What can hang from each mark
q_507: q_885
q_535: q_64 q_507
q_946: q_64
q_199: q_885
q_64: q_535 q_825 q_946
q_825: q_64 q_199 q_507
q_885: q_64 q_199

Each row was made from one small tree. The marks that hang from a mark follow it in brackets, in the order of their numbers. Every link used is in the known rows. Write each row's tree.
Known rows
q_64(q_825): [-1.14  2.25 -4.75  2.43  5.31 -4.25  1.84  0.80 -0.87  1.24  0.93 -2.60
 -0.17 -1.59 -2.18  3.97 -3.28  5.66]
q_64(q_825(q_199 q_507(q_885)) q_946): [ 0.80 -0.67 -3.77 -0.99  2.64 -5.73  3.03  3.05 -5.30  0.32  0.92 -2.91
 -3.71 -6.31 -0.43  6.22  2.39  1.15]
q_64(q_535): [ 3.95  2.63  0.20 -0.48  3.29 -1.80 -3.75 -2.11 -2.77 -1.92  0.63 -5.29
  1.51  0.39 -2.21 -4.44 -2.36  4.44]
q_507(q_885(q_64(q_535 q_825 q_946) q_199)): [ 1.58  3.61 -1.97 -4.29  3.45 -2.63 -1.53  0.26 -3.44  4.29 -0.44  2.03
 -4.96 -1.06  1.95  2.10 -0.71  2.80]
q_535(q_64(q_825) q_507(q_885)): [-2.08  4.33 -0.40 -6.24  6.14 -5.30 -2.27  6.40 -0.30  1.51  1.21 -8.26
  2.82 -1.63 -2.98  2.19 -4.62 -0.58]
q_825(q_64(q_535) q_199): [ 7.80  3.35 -0.17 -2.56  1.98  1.30 -3.38 -2.62 -6.07 -1.38  0.55  2.92
 -3.20 -1.80 -0.38 -0.25 -6.14  1.64]
q_535(q_507(q_885(q_199))): [ 0.11  6.17 -0.04  1.27  3.38 -4.32 -2.06  0.06 -4.58  2.81  2.57 -4.42
 -2.65 -0.74 -1.68  1.00  0.29  1.31]
q_535(q_64(q_825(q_199) q_946)): [ 2.44  0.96 -1.99 -5.10  4.31 -4.05 -2.95  2.52 -1.04 -0.33  1.74 -3.86
  0.75 -2.69 -0.19  1.31 -1.45  1.76]
q_825(q_199(q_885(q_64(q_535))) q_507): [ 5.95  1.65 -2.14 -4.03  3.00 -1.41  1.06  0.23 -6.18  1.53  1.58  4.48
 -6.02 -3.58 -1.71 -0.93 -3.00 -0.62]
q_885(q_64(q_535(q_507) q_825 q_946) q_199): [ 3.81  4.10 -4.81 -6.68  1.25 -1.89 -2.96  2.47 -0.68  6.85 -2.06  3.46
 -2.65 -1.05  2.69 -4.79  1.67  2.27]
q_946(q_64(q_535(q_507) q_825(q_199))): [ 0.83  1.72 -1.33 -1.09  5.11 -2.73  0.27  3.88 -2.28  0.13 -0.76 -6.22
  0.05 -0.76 -0.74 -1.89 -4.16  0.88]
q_885(q_64(q_946)): [ 1.66  3.33 -3.72 -2.66  2.93 -3.73 -6.48 -1.94 -0.64  2.08  1.28  1.84
 -5.40 -1.83 -0.95  1.36  0.46  2.03]
q_64(q_825(q_199(q_885) q_507) q_946): [ 1.51 -0.24 -5.72 -2.46  3.27 -5.95  4.04  4.01 -3.57  0.74  1.38 -0.93
 -4.23 -5.90 -0.41  3.13  2.52  1.38]
q_64(q_535(q_507(q_885)) q_825(q_199) q_946): [ 3.07  1.58 -2.78 -6.57  2.28 -5.04  0.63  5.43 -3.84 -0.33 -1.11 -8.09
 -0.13 -3.58  0.32 -3.27  2.21  2.30]
q_885(q_64(q_535(q_507) q_825) q_199): [ 3.76  4.85 -4.29 -5.19  2.33 -0.29 -1.87  1.69 -0.99  7.64 -2.22  4.69
 -1.86  0.28  1.64 -4.40 -2.54  3.15]
q_946(q_64(q_535(q_507) q_825)): [-1.25  2.12 -1.42 -0.94  5.73 -3.63 -0.35  4.44 -0.32 -0.11 -0.87 -7.85
  1.36 -0.35 -1.64 -1.36 -3.92  0.85]
q_507(q_885(q_64(q_825 q_946) q_199)): [ 0.26  3.92 -2.77 -2.09  3.81 -3.40 -1.10 -0.35 -3.44  5.08  0.72  3.10
 -6.48 -1.52  1.79  5.15 -0.28  2.76]
q_946(q_64): [-1.03  2.30 -0.30  4.00  5.62 -3.43 -2.77 -1.26 -2.01 -0.68  2.32 -4.33
 -2.70 -0.14 -1.60  2.69 -2.92  1.09]

Write each row's tree
[ 0.91  4.85  1.52 -6.43  3.30 -5.21 -6.07  3.63 -2.30  1.47  2.72 -7.21
 -0.01 -1.82 -0.43 -0.53  1.79 -2.07]  q_535(q_64(q_946) q_507(q_885(q_199)))
[-1.62  0.16 -0.52 -0.76  5.80 -3.31  1.09  4.04 -1.89 -0.70 -1.03 -6.26
  0.44 -1.70 -1.71  2.13 -4.51 -0.24]  q_946(q_64(q_535 q_825(q_507(q_885))))
[ 5.98  1.48  1.93 -4.14  1.55  0.57 -1.10  0.24 -8.85 -1.43  0.00  2.35
 -3.94 -4.92 -1.75  4.53 -6.08 -3.05]  q_825(q_64(q_535) q_199 q_507(q_885))
[ 2.89  4.89 -0.51 -3.18  2.96 -1.34 -5.13  0.37 -1.98 -1.23  0.22 -1.91
  0.00 -1.16 -2.75 -0.81 -5.02  0.29]  q_825(q_64(q_535(q_507)))
[ 2.54  3.55 -5.92 -2.62  2.04 -2.30 -2.16 -0.24 -1.06  7.45 -0.30  7.02
 -5.69 -1.52  2.97  0.84  1.37  3.43]  q_885(q_64(q_825 q_946) q_199)
[ 1.24  1.16 -2.01 -1.55  6.27 -2.42  1.75  3.02 -1.95 -0.15 -0.27 -3.58
 -1.56 -0.27  0.01 -1.44 -5.01  1.92]  q_946(q_64(q_535 q_825(q_199(q_885))))
[ 0.34  6.23 -1.21 -2.03  2.82 -4.49 -3.90  0.80 -3.53  3.91  1.78 -2.24
 -4.42 -1.33 -0.88  0.80  1.30  0.25]  q_535(q_507(q_885(q_64(q_946) q_199)))
[ 1.66  0.44 -3.76 -4.00  3.06 -4.99 -0.55  3.25 -0.36 -1.47 -1.13 -7.14
  1.86 -2.54 -0.33 -2.72  2.03  4.42]  q_64(q_535 q_825 q_946)
[ 1.40  4.53 -1.17 -1.50  3.20 -2.92 -3.44 -2.46 -4.46  4.23  1.68  3.15
 -7.36 -1.09  1.62  4.16  0.46  2.16]  q_507(q_885(q_64(q_946) q_199))
[ 1.50  0.32 -3.98  1.76  3.53 -3.10  3.96  1.56 -4.56  1.44  0.67 -0.32
 -1.52 -4.30 -2.16  4.69 -3.02  2.77]  q_64(q_825(q_199 q_507))
[ 4.18  2.10 -4.39 -5.96  0.95 -1.29 -1.85  1.80 -1.67  6.15 -2.21  5.37
 -2.97 -2.26  2.37 -2.45  1.28  1.51]  q_885(q_64(q_535 q_825(q_507) q_946) q_199)
[ 2.15  0.69 -1.07 -3.71  4.74 -2.56 -1.01  2.85 -1.90  0.47  1.33 -2.57
  1.95 -2.84 -2.09  2.73 -5.27  0.64]  q_535(q_64(q_825(q_199 q_507)))
[ 7.30  1.18  0.67 -3.32  0.77  1.09 -1.82 -0.30 -7.61 -1.50 -0.03  2.92
 -2.57 -4.74 -2.11  1.69 -5.49 -2.36]  q_825(q_64(q_535) q_199 q_507)
[ 2.27  5.06  0.11 -3.62  3.32 -1.58 -4.64  0.59 -2.54 -1.24  0.28 -2.21
 -0.68 -1.31 -2.58  0.50 -5.22 -0.03]  q_825(q_64(q_535(q_507(q_885))))
[ 3.65  3.12 -0.99 -3.74  2.19 -2.18 -5.89 -0.59 -1.95 -2.56  0.44 -1.56
 -1.47 -2.23 -1.17  0.22 -1.58  0.65]  q_825(q_64(q_535 q_946))
[ 6.00  4.71 -1.99 -3.16  1.77  1.02 -4.94 -3.05 -2.52  5.91 -0.69  6.60
 -3.62  1.19  1.86 -4.61 -1.99  3.57]  q_885(q_64(q_535) q_199)
[ 7.44  3.56 -0.64 -5.17  0.60 -1.00 -4.74 -0.04 -5.69 -1.64  0.63 -0.23
 -3.49 -3.35  0.11 -1.92 -1.31 -0.55]  q_825(q_64(q_535(q_507) q_946) q_199)
[ 2.55  4.26 -4.35 -7.05  5.34 -4.11 -2.44  0.93  0.19  1.35  1.64  2.33
 -5.56 -0.33 -0.74 -4.07 -1.03  2.31]  q_199(q_885(q_64(q_535 q_946)))
[ 2.48  4.74 -3.98 -6.00  6.10 -2.98 -1.67  0.28  0.05  2.02  1.51  3.07
 -4.95  0.63 -1.49 -3.87 -3.96  2.85]  q_199(q_885(q_64(q_535)))
[ 7.26  1.35 -1.36 -7.73  1.38 -1.37 -0.53  2.33 -6.27 -1.87  0.81  3.69
 -5.57 -5.58 -0.70 -0.37 -1.68 -3.63]  q_825(q_64(q_535 q_946) q_199(q_885) q_507)
[ 1.01  0.11 -1.68 -1.84  5.65 -2.50  2.60  4.05 -2.72 -0.22 -0.59 -3.48
 -1.20 -1.83 -0.83 -0.47 -4.73  0.04]  q_946(q_64(q_535 q_825(q_199(q_885) q_507)))
[ 2.13  4.92 -4.35 -7.70  5.13 -4.58 -2.68  2.08  0.32  1.80  1.59  1.11
 -5.15 -0.46 -1.12 -5.04 -0.60  1.48]  q_199(q_885(q_64(q_535(q_507) q_946)))
[ 1.04  3.50 -0.47 -4.15  4.09 -3.61 -4.68 -0.99 -3.16  0.64  0.72 -1.68
 -4.77 -1.24 -0.74  2.35 -1.36  1.85]  q_507(q_885(q_64(q_535 q_946)))
